Known rows, with every step that occurs:
k -> d: 2.30 -0.26 0.02 -2.07 0.51 -0.68 -0.31 -1.73 -0.75 0.18 -0.16 0.02 -0.15 -0.71 -1.76 1.29 -0.60 0.13 0.49 1.27 0.09
b -> k -> f: -2.46 0.53 1.70 1.74 -2.02 -0.01 -0.35 -2.55 0.07 0.55 -1.25 0.12 0.32 -0.12 0.26 -0.55 -0.62 -0.67 -0.22 -0.84 0.05
r -> b -> k -> d: 3.19 0.49 -0.42 -0.53 3.61 -1.30 0.82 1.31 -1.82 1.01 1.49 -0.24 -0.10 0.21 0.46 0.33 -1.55 0.21 0.14 -0.96 0.31
b -> k -> d -> c -> r: 2.82 0.46 -1.04 -2.63 1.71 -0.84 -0.87 5.20 -2.65 0.96 0.24 -0.46 -0.04 -0.75 1.05 1.14 -0.57 0.80 0.65 0.36 -0.97
b -> k -> d -> c -> f -> z: 4.71 0.07 -0.15 -1.90 -1.94 -0.65 -0.32 2.14 -2.34 1.30 -2.91 -0.38 0.03 -0.02 -1.57 1.56 0.12 2.15 0.96 -0.71 -1.25
v -> f: 1.28 -0.11 -0.40 0.07 -1.69 0.33 -0.25 -2.30 0.86 -0.95 -0.55 0.79 -0.20 -0.12 0.18 -0.42 0.29 1.10 0.11 1.11 0.58
v -> f -> z -> b -> k: 3.80 -0.90 -0.81 3.00 -2.73 1.92 0.06 -0.71 0.58 0.12 -1.09 0.63 -0.18 1.36 1.82 -1.75 2.33 2.11 -0.77 -0.67 -0.51
v -> f -> c: -0.50 0.07 -0.46 0.93 -2.67 -0.03 -1.37 -6.25 0.97 -0.45 0.08 0.72 -0.39 -0.14 -0.03 -0.01 1.03 0.45 -0.05 1.17 1.35
k -> d -> c -> r: 2.47 -0.08 -1.21 -4.72 1.92 -0.60 -0.80 4.25 -1.45 -0.37 0.32 -0.38 -0.17 -1.19 -0.46 1.70 -0.47 0.29 0.85 1.81 -0.76
k -> d -> c -> f -> z -> b: 4.41 -1.43 -0.32 -3.50 -0.81 0.97 -0.09 -0.17 -1.02 -0.34 -1.84 -0.48 -0.28 0.08 -3.09 1.60 1.11 1.47 0.67 0.61 -1.59
f -> c -> r -> b -> k: -4.21 0.69 -0.80 1.73 2.07 -0.76 0.19 0.29 0.18 0.09 2.77 0.05 0.02 0.01 2.04 -0.54 -0.67 -1.14 -0.32 -0.04 1.11
c -> r -> b -> k: -2.22 0.62 -0.82 1.02 2.91 -0.35 1.03 4.45 0.07 -0.55 2.44 0.10 0.19 -0.09 2.26 -0.89 -1.28 -0.62 -0.25 -0.14 0.34
k -> d -> c -> f -> z: 4.87 -0.53 -0.18 -3.89 -1.77 -0.50 -0.27 1.28 -1.10 0.05 -2.56 -0.26 -0.09 -0.44 -3.05 1.89 0.26 1.58 1.18 0.68 -1.00
k -> f: -2.51 0.02 1.59 -0.15 -2.40 0.15 -0.18 -2.98 1.53 -0.72 -1.01 0.17 0.19 -0.56 -1.23 -0.17 -0.45 -1.03 0.04 0.66 0.29
r -> b -> k -> f -> c: -3.69 0.70 1.27 2.29 0.00 -0.87 -0.18 -4.03 0.74 0.55 0.85 -0.11 0.06 0.20 0.65 -0.28 -0.96 -1.58 -0.45 -1.70 1.29
r -> b -> k -> d -> c: 4.89 0.57 -1.01 -2.04 3.77 -1.05 0.22 4.23 -2.23 0.94 1.18 -0.64 -0.26 -0.11 0.28 1.44 -1.70 0.54 0.40 -1.20 -0.32
r -> b -> k -> f: -1.83 0.71 1.29 1.74 0.27 -0.46 0.87 -0.04 0.53 0.08 0.52 -0.07 0.26 0.21 0.97 -0.81 -1.59 -0.81 -0.35 -1.72 0.48
z -> f -> c: -0.58 0.22 0.15 1.07 -0.44 -0.12 -1.05 -1.93 2.33 0.05 0.42 0.58 -0.26 -0.16 -1.01 -0.50 1.03 -1.05 -0.41 1.30 1.52
k -> f -> z -> b: -0.23 -1.27 1.05 0.94 -2.75 1.93 0.10 -2.48 2.46 -0.94 -1.52 0.12 0.11 0.34 -1.06 -0.83 1.70 -0.48 -0.71 0.36 -0.55

Rows:
-5.95 0.16 0.95 1.92 -0.89 0.96 -1.10 -4.46 0.33 0.11 0.46 -0.17 0.12 0.06 1.51 -0.63 0.97 -1.74 -0.71 -0.21 0.05 | z -> b -> k -> f -> c -> r
-0.63 -0.54 0.51 -0.04 -3.70 0.38 0.49 -1.79 1.12 -1.06 -2.08 0.41 0.21 -0.08 -2.55 0.15 0.57 0.65 0.43 1.02 -0.14 | c -> f -> z
2.35 -0.25 0.08 -2.46 1.39 0.50 -0.53 -1.61 -3.29 0.68 -1.00 -0.74 -0.17 -0.03 -1.55 1.86 -0.24 1.06 0.63 -0.59 -1.52 | z -> b -> k -> d -> c -> f
0.20 0.10 1.31 2.52 -3.70 0.35 -0.19 0.00 1.09 0.76 -2.49 0.29 0.34 0.38 0.43 -1.19 0.70 0.19 -0.42 -1.10 -0.20 | b -> k -> f -> z
-1.76 0.20 -0.91 -0.14 2.95 -0.74 0.22 3.96 2.98 -0.80 2.66 0.42 -0.20 -0.08 1.08 -1.22 0.18 -1.46 -0.41 1.31 1.76 | z -> f -> c -> r -> b
-0.75 0.13 0.34 1.53 -0.27 -0.21 1.37 5.53 1.60 -0.18 -0.17 0.14 0.43 0.32 2.52 -2.05 -0.21 -0.22 -0.42 -1.22 -0.04 | c -> r -> b -> k -> f -> z
1.18 -0.60 -0.33 3.15 -1.44 1.78 0.17 -0.54 0.54 0.25 -0.34 0.15 0.02 0.90 0.28 -0.98 1.81 0.62 -0.90 -0.47 -0.70 | f -> z -> b -> k
1.49 0.44 -0.94 -1.43 4.34 -1.43 0.91 4.88 -1.61 0.57 1.98 -0.22 0.04 -0.25 1.87 -0.12 -1.61 0.05 0.33 -0.33 0.07 | c -> r -> b -> k -> d
-1.56 0.85 -0.82 1.80 3.06 -0.87 0.16 4.60 1.62 0.42 2.29 0.34 -0.04 0.30 2.61 -1.65 0.12 -0.96 -0.57 -0.17 1.50 | z -> f -> c -> r -> b -> k
-5.70 0.15 0.58 -0.47 0.52 -0.71 0.00 -1.42 1.95 -1.16 1.68 0.02 0.06 -0.58 0.62 -0.41 -0.60 -2.22 -0.11 0.66 1.27 | k -> f -> c -> r -> b
-2.49 0.11 -0.89 -0.86 2.52 -0.37 1.28 3.33 1.27 -1.76 2.52 0.19 0.04 -0.53 0.76 -0.48 -1.15 -1.00 -0.05 1.28 0.56 | c -> r -> b
-0.20 0.93 -1.40 -0.71 3.01 -0.30 0.58 7.17 -0.51 -0.60 2.22 -0.31 0.05 -0.33 2.15 0.11 -1.30 -0.15 -0.02 -0.43 -0.27 | d -> c -> r -> b -> k
2.18 0.27 0.12 -0.27 1.05 -0.91 -0.24 -0.97 -2.03 1.55 -0.19 -0.12 -0.02 -0.18 -0.16 0.80 -0.65 0.55 0.29 -0.25 -0.16 | b -> k -> d
-5.85 0.60 1.11 1.62 -1.94 -0.52 -1.18 -3.00 0.19 0.48 -0.37 0.02 0.27 -0.48 1.47 -0.52 0.24 -1.38 -0.20 0.00 0.65 | b -> k -> f -> c -> r
-0.80 0.46 -1.00 -0.54 3.83 -1.79 -0.04 0.75 -1.55 0.92 2.39 -0.26 -0.15 -0.20 1.69 0.29 -0.93 -0.51 0.16 -0.13 0.89 | f -> c -> r -> b -> k -> d
0.73 -1.26 -0.37 1.27 -1.51 1.96 0.27 -1.51 2.01 -1.03 -0.18 0.28 -0.10 0.44 -1.18 -0.55 1.89 0.05 -0.72 1.07 -0.47 | f -> z -> b
2.97 0.62 -0.24 -3.14 3.01 -1.38 0.57 2.10 -3.09 0.62 -0.07 -0.67 -0.10 -0.22 -1.12 1.75 -2.17 1.01 1.03 -1.36 -0.51 | r -> b -> k -> d -> c -> f
-0.90 -0.55 0.41 2.15 -2.18 1.67 0.50 -2.51 -0.09 -0.11 -1.60 0.16 0.16 0.82 -1.04 -0.58 1.34 0.92 -0.25 -0.53 -0.97 | c -> f -> z -> b -> k
-1.20 -1.25 0.30 0.42 -2.37 1.83 0.62 -3.31 1.07 -1.49 -1.45 0.25 0.04 0.40 -2.49 -0.08 1.40 0.44 -0.03 0.92 -0.75 | c -> f -> z -> b
1.22 -0.29 -0.15 0.56 -2.16 1.90 -0.04 0.14 -0.72 -0.20 -1.83 -0.34 0.04 0.75 -1.13 0.35 1.21 1.15 -0.09 -0.80 -1.53 | d -> c -> f -> z -> b -> k
2.89 -0.91 0.30 -0.15 -0.59 0.70 0.36 -2.02 -1.75 0.92 -1.86 -0.20 0.01 0.68 -1.36 0.35 0.94 1.41 0.20 -0.63 -1.18 | c -> f -> z -> b -> k -> d
-4.50 0.20 1.60 0.57 -2.77 -0.31 -1.22 -7.41 1.57 -0.21 -0.48 0.10 -0.02 -0.50 -1.51 0.37 0.23 -1.68 -0.08 0.65 1.05 | k -> f -> c
